Each row comes from the steps of one path. Every step used is in the known rows, and no mark comes twice. Write the path behind each row, first mark first.
In the rows, zero is written as 128.
Known rows:
mibuf, sofal, gapi, todav: [102 118 101  97 126 152  89 133 192 180 165 139 155 163 125 101  94 134]
tosi, gapi, mibuf, sofal, turi: [208  97 118 101 173 114 138 147 169  67 114 147  76 144 114  83 108  91]
mibuf, sofal, gapi: [126 109 104 131 139 124 100 152 158 121 140 139 139 161 131 128 151 132]
tosi, turi, mibuf, sofal, gapi: [141  91 129 133 138 149  94 165 207 153 103 164 146 163 157 113 152 146]
todav, gapi, mibuf: [150 127 152  82 113 147  94 105 100  88 136  93 172  91 107 143 149 100]
sofal, turi, mibuf, gapi, tosi: [113 150 132 187 162 103 174 119  87 127  87 113 135 154 100 158 103 118]
turi, mibuf: [115 163 132 146  87 123 130 119  73 125  99 134 118  81 143 129 159 130]
gapi, sofal: [131 135 134 139 123 110 156 128 103 114 148 129  67  94 140 127 151 130]
sofal, gapi: [ 96 117 103 152 118 118 105 141  76 154 128 113 132 139 110 129 137 169]
gapi, mibuf, sofal, turi: [197  88 129 129 151 117 146 124 150  97 161 142  97 134 118 103 142 133]
gapi, todav: [ 92 159 109  90  92 157 111  99 116 210 179 113 126  98 122  90  95 171]
sofal, turi, mibuf: [130 145 132 181 108 124 149 131  73 135 120 143  85  86 110 111 128 158]
tosi, turi: [135 116 129 104 123 161 114 133 131 214 176 119  99 105 141 104 162 214]
todav, gapi: [111 155 150  91 110 151  97 129 104 120 157 100 157  79 101 148 153 129]
turi, mibuf, gapi, todav: [ 79 185 151 113  91 144 131  91 113 172 113 137 142 130 121 133  80 121]
mibuf, gapi, sofal: [120 148 158 138 144 102 176 118 105 106 139 139  69 142 124 162 133 112]
sofal, mibuf, gapi, tosi: [ 88 133 113 156 110  82 184  84  32 121 119 106 172 176 142 187 110 136]
todav, gapi, tosi, turi, mibuf, sofal: [149 129 154  78 151 177  90 138 252 127 111 112 216 121 164 147 156  84]
gapi, mibuf, sofal: [182 107 129  94 125 128 129 110 152  97 137 134 130 123 159 119 166  95]

Which path is each row?
[122 123 118 151 119 116 104 150 151  94  87 159 148 145 147 135 151  93]
turi, mibuf, sofal, gapi
[ 99 136 115 120 107 149  90 132 188 153 106 157 162 153 138 109  92 101]
turi, mibuf, sofal, gapi, todav
[157 118 127 139 148 128 144 149 159 130 182 150  74 119 111 101 145 158]
mibuf, sofal, turi
[ 69 150 127 123  73 123 159  79  53 172 170 143 146 159 123 133  64 171]
sofal, mibuf, gapi, todav
[111  96  98 156 147 139  97 138 141 191  70  95 191 159 153 138 129 154]
sofal, gapi, tosi, turi, mibuf
[142 145 119 107 148 105 149 144 121  76 101 131  53 108 136 116 115  92]
tosi, gapi, sofal
[118 118  95 153 144 108 109 137 171 100  56 122 197 166 154 155 137  65]
turi, mibuf, sofal, gapi, tosi
[138 139 178 164 139 131 142 150 129  58 117 150  97  82  92 141 121  96]
todav, gapi, sofal, turi, mibuf
[ 91 143 134 155  87  93 178  97  18 110 149 146 120 149 129 164 121 157]
sofal, mibuf, gapi
[193  99 154  99 154 145 113 139 180  63 166 131 145 119  89 124 138  96]
todav, gapi, mibuf, sofal, turi
[121 101  83 132 165 109 107 139 164 123 111 104 181 180 144 147 132  99]
mibuf, sofal, gapi, tosi
[145 129 147 195 133 105 176 142 100  92 111 160  49  90 121 117 126 132]
gapi, sofal, turi, mibuf
[100 170 101  66 112 154  99 118 133 178 135 110 103 108 117  73  62 133]
tosi, gapi, todav
[130 111 102 110 150 147 120 122 147 216 149  78 152 128 153 121 152 197]
gapi, tosi, turi
[137  86 103 139 124 110 104 121  66 121 109 106 152 147 113 128 131 138]
sofal, gapi, mibuf
[134 134 183 139 142 127 168 130 161 130 104 161  75 144 155 148 133 133]
tosi, turi, mibuf, gapi, sofal
[128 143 162 106 131 134 123 137 131  81 148 115 122  86 114 149 148  96]
todav, gapi, sofal
